Each row comes from the steps of one walk. Every step used is in the known rows, and no mark comes twice. Write the walk behind each row, first mark first.
In the rows, zero is written as 128.
Known rows
s -> q -> m -> w: [132 184 155 149 176  92  96 140 134 157  79 155 137 120 126  88  94 130
 113  40 170  92  57 161  63 127 110 114 147 179 108 124 161 186 138 173
 134 203 118 109 140 105 130 133 108 140 125 137 126 125 103 134 120 175
 131 125]
s -> g -> p: [111 143 138 147 141 115  70 124 160 139 119 175 127 109 165  98  84  90
 160 101 140 108  78 148 107 151 109 108 113 149 118 129 145 149 135 136
 145 174 106 104 134 143 110 126 132 141 139 152 102 131 138 135 112 152
 108 106]
g -> s -> q -> m -> w: [135 190 157 142 155  94  94 129 133 167  66 177 149 109 141 101  82 111
 111  24 157 102  62 159  62 133 137 123 141 171  98 119 156 190 157 163
 145 219 134 109 140 127 134 128 108 167 110 136 104 107 108 116 116 183
 127 119]
p -> g -> s -> j -> a: [ 93 144 176 124 120  68 123 131 127 135 117 174 122 135 201 103 110 133
 106  84 142 121 116 142 132 206 123 116 119 170 134 116 176 106 130 157
 139 204 108 120 133 122 163 114 151 161 138 162 147 120 126  94  96 194
 127  98]
g -> p: [109 142 144 148 153  84  81 139 154 142 121 159 109 133 161  83 106 118
 141 102 137 103  79 151 117 151 107  94 128 152 129 128 156 136 145 150
 136 171 108 106 143 139 126 122 119 140 155 152 107 134 133 136 115 160
 124 123]
a -> j -> b -> q: [147 144 137 141 156  90  73 180 161 115 114 125  95 129 144 100 110  92
 113  79 176 144  94 125 131 171  69 108 106 166 115 119 144 158 153 148
 132 151 102  81 130  83 167 123 152 138 156 153 124 140 120 152 105 156
  88 148]
s -> q -> b: [115 169 143 146 133 118 110 149 138 118  89 130 169 131 171  83 102 125
 134  72 145 126 101 162  87 130 113  93 132 205  93 129 199 135 116 168
 110 162 108 123 125 134 141 106 129 172 141 131 135 107 123 157 109 167
  97 115]
g -> s -> q -> m: [128 180 128 144 163  99  89 124 143 148  72 163 134 107 166  91  91 103
 124  45 158 121  80 142  85 151 147 135 141 161  98 116 162 178 140 157
 143 212 122 110 139 149 137 121 109 189 125 143 106 100 124 121 111 184
 103 110]
w -> m -> q: [138 153 189 143 150  72  98 110 130 134 122 118  92 129 137  60  79 155
 103 113 160  97  76 179 108 129 103  95 130 192 120 116 185 126 111 144
 126 185 123 129 155 114 105 142 138  98 132 157 153 138 125 163 133 160
 145 151]
q -> s: [107 149 179 128 157  98  99 152 160 107  88 121 114 118 157  93 109 131
 138  89 156  96  84 161 124 136 105  87 133 175 104 161 160 151 105 116
 131 161 115 106 136 118 127 119 141 148 153 139 128 105 125 128 101 162
 132 116]
p -> g -> s -> j: [ 88 158 163 136 124  72 102 137 123 136 114 166 131 117 200  98 104 109
 138  93 146 121 100 150 141 166 123 116 135 168 132 132 165 112 144 143
 142 186 105 108 119 132 161 107 143 177 132 147 134 112 126  97  96 195
 135  97]
j -> p -> g -> s -> q -> m: [127 186 132 173 163 134  85 129 123 157  88 197 159  93 194 116 106  94
 153  59 173 127  82 153  90 155 151 149 165 168 156 139 173 183 140 155
 123 211 101  77 133 164 155 110 117 209  94 141 104  87 121 100  80 194
 112 111]
a -> j -> p -> q: [151 163 136 163 198 117  85 171 152 143 120 147 117  93 172 100  98 100
 139  81 168 131  79 185 122 164  94  93  97 146 139 145 166 160 110 143
 156 204 104  81 134 156 157 126 142 139 143 118 117 120  93 119  96 162
 129 120]
q -> s -> j -> b -> g: [114 136 199 133 124  76  81 142 151 105 119  96 146 122 168  81 136 120
 130  84 148 112 116 145 122 156  68  83 127 160  84 152 163 177  98 115
 128 139 109  79 112  78 153  87 166 120 145 111  98 104 133 141 101 159
 152  89]
q -> s -> j -> p: [ 87 177 200 150 153 105  99 127 145 122 121 114 127  93 184  99 121 120
 149  94 165 108 112 161 150 140  82  79 133 182 111 156 165 142  86 110
 134 168  81  67  99 126 155 102 153 147 130 116 133 111 128 108 104 163
 154 104]
a -> j -> p: [142 170 151 163 187 109  77 151 158 147 129 134 106  94 162  90  95 102
 129  88 189 127  75 164 123 153  80  82 103 178 135 137 171 144 110 141
 142 196  92  71 141 146 156 128 137 133 144 136 141 141 106 139 105 156
 115 151]
w -> m -> q -> b -> g -> p: [147 168 199 167 116  93  82 112 108 148 150 148 147 150 150  49  78 162
  97 112 131 131  95 181  77 128 135  70 136 179 123 130 205 143  94 151
  98 176 128 117 169 133 104 112 150  93 112 137  77 122 119 185 115 145
 132 156]
p -> g -> s -> q -> b -> j: [117 150 164 141  82 160  98 150 116 124  79 175 169 133 183 118  96 114
 130  55 139 123 124 176  76 123 141 114 160 212 142 137 201 134 146 159
  98 176 121 106 135 147 157  85 129 204 100 159 121  52 134 127  78 186
 111 102]
b -> g -> s -> q -> m: [137 181 146 150 160 103  70 129 142 148  89 163 149 100 169  78  99 109
 115  43 159 133  76 145  75 155 155 121 146 152  84 127 171 203 119 147
 131 207 123  99 160 143 133 113 116 179 130 121  81  85 119 143 104 182
 111 113]
g -> s -> j: [ 91 164 168 132 133  61  99 121 141 135 108 140 118 105 193  83  99 102
 122  83 145 122 102 147 137 163 114  95 118 167  94 113 160 114 137 139
 157 193 110 109 112 138 151 113 135 165 142 139 138 123 131 112 121 174
 136  99]
s -> j: [ 93 159 166 138 153  63 104 131 148 126 123 118 105 113 175  75 113 123
 125  96 156 110  99 151 137 154  84  86 117 177  99 121 166 111 114 148
 149 172 100 108 116 118 150 118 135 141 164 133 154 137 127 125 128 169
 138 107]
b -> g: [125 151 164 141 160  84  74 149 160 120 123 128 123 107 169  71 115 128
 117  92 161 117  73 167 103 147 118  67 126 166  94 140 173 167 103 141
 135 164 110 105 158 122 126 115 134 137 172 124 125 114 114 161 110 161
 132 129]
q -> m: [136 165 144 152 193  70  93 138 151 138 103 139  98 107 144  83  99 119
 119  85 169 106  62 149  96 152 118  99 136 157 117 129 159 158 114 159
 150 187 106 105 137 136 124 135 110 149 165 139 125 138 115 116 123 156
 125 133]
a -> j -> p -> g: [140 163 148 167 184 117  83 168 145 146 132 159 117 104 175 101 100 105
 143  96 189 131  75 176 130 161  93 107 122 177 178 153 177 141 114 146
 128 187  92  73 143 139 165 122 146 147 137 150 143 131 102 123  82 176
 115 141]
m -> q -> s -> j -> p -> g: [ 79 160 202 152 143 103 104 122 114 123 132 135 135 112 179 101 112 151
 144 109 168 104 104 170 133 149  90 116 157 195 157 163 184 129  70 125
 109 180  77  91 116 131 154  97 162 134 111 133 142  91 132 117  81 174
 162 122]
s -> g -> p -> q: [121 133 122 149 158 121  78 144 152 138 106 191 137 107 172 117  87  89
 172  98 119 114  84 166 104 158 122 115 108 120 125 137 139 167 132 131
 154 185 114 117 129 156 112 126 138 146 137 133  81 106 119 115 104 152
 115  78]
a -> j -> b -> q -> s: [138 148 165 135 151 109  77 187 162 101  99 116 104 135 143 111 113 100
 124  70 173 138 102 131 136 166  68 111 117 165 112 153 142 177 134 120
 122 143 109  73 125  79 164 114 165 137 140 151 106 114 132 139  92 157
  97 140]
w -> m -> q -> s -> j: [111 170 225 134 134  71 112 100 118 122 122  97  98 134 147  69  93 167
 109 107 156  98 112 168 136 133  90 100 130 194 107 132 175 121  78 113
 120 181 116 118 127  99 118 125 160  92 111 147 140 119 136 131 126 166
 167 118]
g -> s -> j -> b -> q: [ 97 148 162 125 111  72  85 135 136 113 109 138 124 117 191 104 119  78
 118  79 152 142 127 117 149 176  88 109 124 162  87 103 136 139 172 142
 142 157 104  81  94  96 177 100 157 169 131 139 120 119 141 120 115 167
 118 111]
j -> b -> q -> m: [139 146 138 149 173  82  78 156 148 119  97 132 100 119 145 104 120  96
 110  81 169 128  79 117 109 168  96 114 148 146 111 119 133 185 150 163
 137 147  96  74 116  92 148 121 131 156 152 144 108 133 126 133 118 149
 106 138]
m -> w: [121 158 182 134 157  73  95 150 149 139  99 143 121 118 136  91  95 130
 114  75 158  83  55 177  88 126  98  75 127 187 113 134 159 146 144 155
 144 178 124 115 141 104 128 133 126 118 151 140 146 140 101 139 123 162
 151 140]
j -> b -> g -> s -> q -> m: [155 153 130 149 140  97  57 129 145 142  86 149 161 110 169  90 110  90
 120  44 153 128  86 135  68 161 127 129 142 150  86 116 167 225 146 158
 134 187 130  85 140 115 143  97 124 166 122 122  68  88 122 150 105 171
 112 103]
b -> g -> s: [125 155 165 130 140  82  67 139 154 127 110 150 135  97 186  80 101 106
 118  75 153 124  79 165 101 156 141  77 130 163  90 134 170 167 129 132
 143 190 129 104 156 144 130 110 138 159 156 123 104  96 116 150 103 164
 128 125]
a -> j: [141 160 148 144 179  81  87 165 166 138 114 128  92 119 146  81  86 112
 115  82 174 120  73 159 121 157  88  95  95 173 117 129 166 134 118 146
 147 185 113 105 149 123 143 135 134 129 166 149 143 144 108 142 113 163
 107 140]
g -> s: [114 154 155 128 143  81  89 137 156 127  89 153 119 104 177  92  90 100
 126  81 148 115  82 157 115 155 131  95 124 174 101 129 163 135 147 141
 150 186 124 115 136 147 134 123 125 168 151 140 125 113 123 128 108 165
 121 120]

Which walk is each row?
[113 160 159 152 143 116  84 138 135 136 110 186 145  96 207 116 101  89
 155  96 167 122  80 171 122 157 136 106 150 174 161 148 173 139 145 139
 132 191 105  81 134 158 152 108 136 187 115 142 126 101 120 111  78 177
 130 126]  j -> p -> g -> s
[128 114 203 121 110 106 114 126 135 117 115 124 106 144 129  89  87 174
  53  82 150 105 111 179  59 142 104  65 129 219 127 112 217 107  80 182
 112 187 110 128 162 141 131 113 129 111 146 163 152 104 130 168 110 132
 131 146]  m -> q -> b -> j -> a
[130 151 190 160 129 147  90 138 142 124 118 131 133  99 167 105 105 113
 120  91 160 118 109 189  84 113  99  45 140 213 136 142 194 129 107 153
 120 160  92  67 122 160 150  93 128 159 131 132 139  99 117 139 104 134
 138 133]  q -> b -> j -> p
[116 154 156 163 164 114  90 151 142 130 127 162 133 101 187 105 117 112
 158 111 174 112  76 176 120 148 108  96 149 183 169 154 174 137 121 147
 122 169  87  84 132 140 151 112 135 163 139 142 149 118 114 126  87 171
 131 128]  j -> p -> g
[168 166 158 153 179  78  73 180 142 154 101 148 103 127 104 108  94  98
  89  48 189 131  64 130  87 161  72 109 121 159 123 122 126 197 164 170
 149 176 114  72 131  67 162 136 144 118 132 152 105 152  96 130 116 156
 112 166]  a -> j -> b -> q -> m -> w
[114 167 155 142 139  65  81 132 129 131 103 147 118 106 173 106 116  79
 105  66 160 146 110 106 130 184 103 124 137 145  96 103 126 166 166 153
 152 172 101  69  97 101 174 106 143 179 131 137  94 124 134  99 119 168
 118 117]  g -> s -> j -> b -> q -> m
[119 141 161 127 168 102 104 174 155 100  74 137 128 116 163 108 113 131
 150  83 136 104  92 175 120 147 118  95 129 144 111 166 154 166 104 117
 143 170 123 115 130 131 125 121 146 152 151 122 102  85 111 110  99 167
 144  88]  p -> q -> s
[125 139 179 122  84 142 114 130 137 121  79 156 149 139 172 108  94 135
  79  36 134 122 136 164  62 146 135  86 127 213 102 103 209 133 128 168
 110 195 125 111 149 144 148  98 131 174 117 162 125  76 137 143  98 163
 106 104]  g -> s -> q -> b -> j -> a
[110 149 152 134 135  87  92 147 139 125  94 179 128 115 187 105  98 106
 139  92 150 115  80 160 119 162 138 115 140 173 146 145 167 133 155 142
 136 185 121 117 141 140 140 115 137 182 138 155 130 102 123 118  85 185
 125 115]  p -> g -> s
[166 177 155 176 180 132  80 183 139 138 135 147 172  92 180  87 101 108
 124  77 159 162  91 193  90 156 115  57 104 154 124 163 196 175  77 148
 131 190 100  79 143 161 159 103 166 144 136  86  81  97  73 145  81 152
 117 131]  a -> j -> p -> q -> b -> g
[136 170 148 163 160 119  79 158 141 150 120 186 128  98 190 112  84  86
 144  83 182 136  79 167 126 170 120 114 121 173 173 155 172 139 136 141
 138 209 108  74 146 154 167 115 148 172 115 150 123 113 107 112  73 179
 114 138]  a -> j -> p -> g -> s
[131 154 209 130 132 119  84 100 138 117  96 124 114 111 142  95  60 133
 136 106 162  98  87 177 112 119 109 109 124 189 104 147 170 154  78  96
 120 182 122 124 144 111  91 131 167 101  97 158 126 105 136 149 115 152
 139 122]  w -> m -> q -> s -> g
[129 185 151 147 147 104  95 140 113 167  68 206 163 123 152 114  85 119
 126  34 157 102  61 161  64 140 146 144 160 173 140 140 161 183 162 167
 130 214 130 113 146 116 143 122 120 178  95 153 104  97 105 105  92 204
 130 120]  p -> g -> s -> q -> m -> w
[169 131 146 147 157  78  58 172 170 127 127 116 123 128 146  75 107  99
 111  79 169 130  77 152  96 168  73  87  95 159 107 132 168 180 124 146
 138 164 119  84 150  94 152 110 152 109 164 131 107 132 107 174 105 153
 113 141]  a -> j -> b -> g
[142 153 155 144 153 105  93 175 134 112 110 142 173 111 179  84 107 131
 124  82 129 139  88 188  80 142 135  56 129 151  99 155 189 163  93 152
 132 162 120 120 143 144 132 101 153 150 160  91  90  85  88 149  91 155
 126 111]  p -> q -> b -> g
[125 114 187 119 135 105 104 140 162 113 110 129  73 131 143  98 111 148
  80  80 156  90 107 169  94 159  95  70 116 189 126 110 178 126 112 160
 137 180 111 105 157 122 138 125 120 123 168 174 159 120 133 137 113 150
 140 119]  b -> j -> a
[114 150 169 137 140  79 107 132 132 119 107 127 138 128 142  73  75 142
  99  95 154 110  80 173  83 130 113  75 137 205 107 132 206 114  90 172
 119 176 107 139 140 143 123 112 136 135 152 134 144 115 122 168 112 136
 116 155]  m -> q -> b
[125 157 171 168 113 189  96 149 123 128 107 157 168 118 181 116 115 122
 147  79 156 121 121 190  76 111 111  94 166 222 167 147 211 141 117 160
  87 159  91  76 128 145 162  80 134 183 100 143 139  72 124 136  77 171
 122 113]  s -> q -> b -> j -> p -> g
[ 95 170 173 155 161  87  94 117 144 133 137 123 119  91 188  87 122 110
 140 102 170 119 101 162 139 148  76  79 122 181 111 127 168 120 106 144
 145 179  78  73 107 138 163 109 138 146 138 122 153 139 118 121 120 158
 146 116]  s -> j -> p
[ 73 177 200 133 145  96 107 155 140 101 109 116 104 119 175  99 127 127
 130  86 158 130 119 135 160 152  93  95 140 172  89 146 142 140 107 107
 120 147  84  91 112  92 155 113 160 160 144 134 132 106 142 111 103 174
 129 110]  b -> q -> s -> j
[143 112 153 146 138 106  63 174 151 115 104 151 159 140 167 103 132 112
 156  85 110 108 101 160 101 158 108  94 132 110 117 164 149 215 122 119
 127 148 131  83 139 114 131  95 157 124 133 109  23  74 118 133  86 156
 145  80]  j -> b -> g -> p -> q -> s
[150 162 157 164 184  83  71 159 124 177 116 197 147 120 134  87 107 134
 117  59 131 108  52 175  53 149 137  84 137 105 128 146 144 222 130 160
 155 200 132  98 159 129 119 131 123 115 135 108  39 111  80 116 105 163
 163 116]  b -> g -> p -> q -> m -> w
[111 186 232 155 140 101 105  89 113 130 135 104 113 107 163  75  99 155
 124 113 167 106 116 178 140 126  83  90 134 194 119 138 180 131  69 107
 117 187  95  82 118 114 132 116 165  98  89 133 139 118 132 128 118 160
 172 126]  w -> m -> q -> s -> j -> p
[127 173 133 152 183  99  94 134 147 139  89 143 122 116 150  82 105 125
 127  62 167 112  75 146  82 144 118 128 141 167 101 120 167 175 115 166
 132 191 107 110 137 130 132 130 109 167 142 133 126 117 126 131 117 174
 108 115]  s -> q -> m
[137 119 145 152 132  82  54 145 160 133 138 149 139 140 164  77 124 106
 137  99 133 112  88 144  94 163  89  83 126 141 116 128 158 184 146 149
 128 148 118  82 146 108 134 103 134 118 154 130  72 121 127 169 107 149
 129 117]  j -> b -> g -> p
[144 165 195 149 128  86 108 115 113 127 118 117 128 137 143  62  73 156
  95 111 153 118  92 184  90 119 112  75 132 212 117 123 204 109  95 155
 112 175 121 135 143 127 109 125 148 113 126 147 142 132 113 170 125 147
 129 157]  w -> m -> q -> b
[119 155 168 135  91 150  94 136 138 125  77 144 154 124 172 104  92 107
 118  47 136 122 124 171  73 115 131  94 141 214 102 120 197 136 139 155
 114 180 125 101 131 154 149  88 125 192 114 148 121  68 137 143 102 165
 114 105]  g -> s -> q -> b -> j
[ 81 163 204 146 147  89  98 108 129 126 128 112 126  97 165  85 106 141
 127  95 172 102 104 166 132 137  79  92 141 193 112 148 178 134  65 122
 125 188  81  87 116 136 147 105 151 124 117 120 137 102 138 131 107 157
 159 122]  m -> q -> s -> j -> p
[138 170 173 149 188  67  93 145 140 157  96 153 112 108 119  91  92 128
 101  65 168  93  45 162  72 134 112  86 138 164 116 135 151 175 131 168
 152 193 118 107 139 111 124 137 113 126 146 138 130 142  94 120 122 161
 147 140]  q -> m -> w
[123 129 176 133 138  81  84 161 144 100 108 112 155 122 175  99 141 120
 141  79 126 118 117 159 121 163  78  94 120 130  85 159 154 192  96 114
 139 143 118  86 112  89 153  85 171 126 139  93  72  78 113 120  96 164
 165  64]  p -> q -> s -> j -> b -> g
[141 115 177 129 131 127 120 167 141 109  94 144 122 133 157 114 111 149
  84  69 122 118 122 189  69 155 113  60 116 174 124 128 192 127 101 171
 134 177 122 116 143 146 141 112 138 139 154 145 124  94 107 125 102 143
 137  98]  p -> q -> b -> j -> a
[ 87 173 192 156 150 116 109 140 126 121 125 141 140 106 195 109 130 125
 168 103 160 112 107 164 147 152  93  99 153 179 154 171 170 136  93 115
 116 162  81  71 108 123 167  96 163 160 114 129 137 102 125  91  82 185
 152  98]  q -> s -> j -> p -> g
[120 148 153 155 150  90  67 142 154 138 140 160 126 126 170  71 115 129
 133 103 138 113  79 158  99 157 122  79 130 148 115 132 170 167 122 143
 128 167 110  99 165 131 124 116 130 132 161 129  86 123 124 157 104 158
 127 125]  b -> g -> p
[ 92 178 174 150 139  89  90 109 138 140 123 148 133  80 205  97 104  88
 136  91 159 127 104 159 140 158 103  87 122 179 106 125 163 125 131 132
 154 202  95  75 103 156 166 105 138 173 124 116 132 119 127 107 116 168
 142 108]  g -> s -> j -> p
[ 88 162 196 130 144  78 110 137 147 111 106 109 111 117 169  89 117 133
 136  90 152 103 109 151 146 149  87  89 124 176  95 152 159 131  95 116
 137 159 100 100 114 110 143 111 148 142 147 132 135 113 134 109 113 173
 147  94]  q -> s -> j
[108 127 156 135 114 144  59 150 157 106  96 163 140 124 165 136 108  72
 172  91 140 125 109 120 126 157  91 120 132 147 113 146 117 188 150 101
 115 129 106  68 112  95 133 103 168 147 113 152  64  96 156 132  93 147
 100 100]  j -> b -> q -> s -> g -> p
[103 138 180 119 145 112  84 121 150 110  93 127 127 100 139 105  67 125
 138  91 161  94  77 167 102 133 106 116 132 185 100 156 165 155  76 109
 122 186 110 130 134 131 104 122 154 124 129 144 127  87 143 152 103 144
 124 117]  m -> q -> s -> g
[120 134 159 127 159 133  86 159 157 102  74 147 143  90 165 132  95 100
 172  84 137 104  85 172 115 144 116 108 117 142  99 170 147 177  92 101
 147 174 116 114 119 135 115 118 160 155 133 122  97  73 115 112  93 159
 129  73]  p -> q -> s -> g
[141 160 146 166 186  81  89 159 128 175  99 202 126 126 131 102  96 128
 126  63 127  95  53 168  68 149 127 102 134 117 141 138 136 194 150 169
 159 201 130 107 140 133 120 139 111 126 129 131  63 126  84  98 115 165
 156 115]  g -> p -> q -> m -> w
[137 131 169 153 160 147  80 154 149 120 110 145 110  90 169 118 123 108
 139  89 155 104 103 198 101 130 102  71 129 162 142 139 167 158 116 146
 147 179 104  72 128 161 149 110 127 151 139 131 124  88 108 118 104 147
 168 103]  b -> j -> p -> q
[ 97 139 178 132 140  87 124 146 134 125 113 166 119 152 180 107 126 157
 123  80 106 106 131 150 135 196 104  98 104 123 121 140 156 146  98 132
 140 190 111 110 130 129 144 116 154 120 131 135  74 102 129  87  99 174
 147  63]  g -> p -> q -> s -> j -> a
[106 132 154 137 107  64  93 134 132 123 110 156 144 131 195 111 118  90
 143  95 138 119 108 136 131 174  94 127 132 165 135 126 158 127 167 150
 142 164 115  96 101 104 170  92 151 166 123 147 122 115 133 106  96 184
 133  89]  p -> g -> s -> j -> b
[129 183 172 146 184  85  88 159 131 145  97 159 104 106 121 100 100 123
  95  61 176 118  58 146  89 142 117  92 152 165 117 129 134 180 145 160
 139 176 109  94 138  96 139 142 122 143 145 142 122 133 101 122 119 162
 128 158]  b -> q -> m -> w
[146 110 129 149 144  91  62 162 149 132 123 165 150 137 170  89 130 106
 145  93 112 118  89 158  93 170 102  91 121 109 118 133 155 199 147 151
 142 152 126  91 139 122 131 102 140 124 150 111  45  99 114 145 100 150
 136  91]  j -> b -> g -> p -> q
[127 143 129 156 137 134  89 153 138 134  98 191 178 113 179 118  78  88
 166  96 107 131  98 173  90 148 132  92 116 137 122 147 165 151 121 149
 138 176 114 119 116 169 118 108 150 157 126 122  70  98 112 122  97 146
 104  88]  s -> g -> p -> q -> b
[158 130 136 144 163  73  76 162 171 126 106 116 103 131 143  91  97  94
 122  80 168 120  82 146 117 167  59 100  94 166 116 123 159 151 139 155
 150 170 116  93 129 101 154 118 141 116 161 151 128 143 117 151 112 153
 110 132]  a -> j -> b
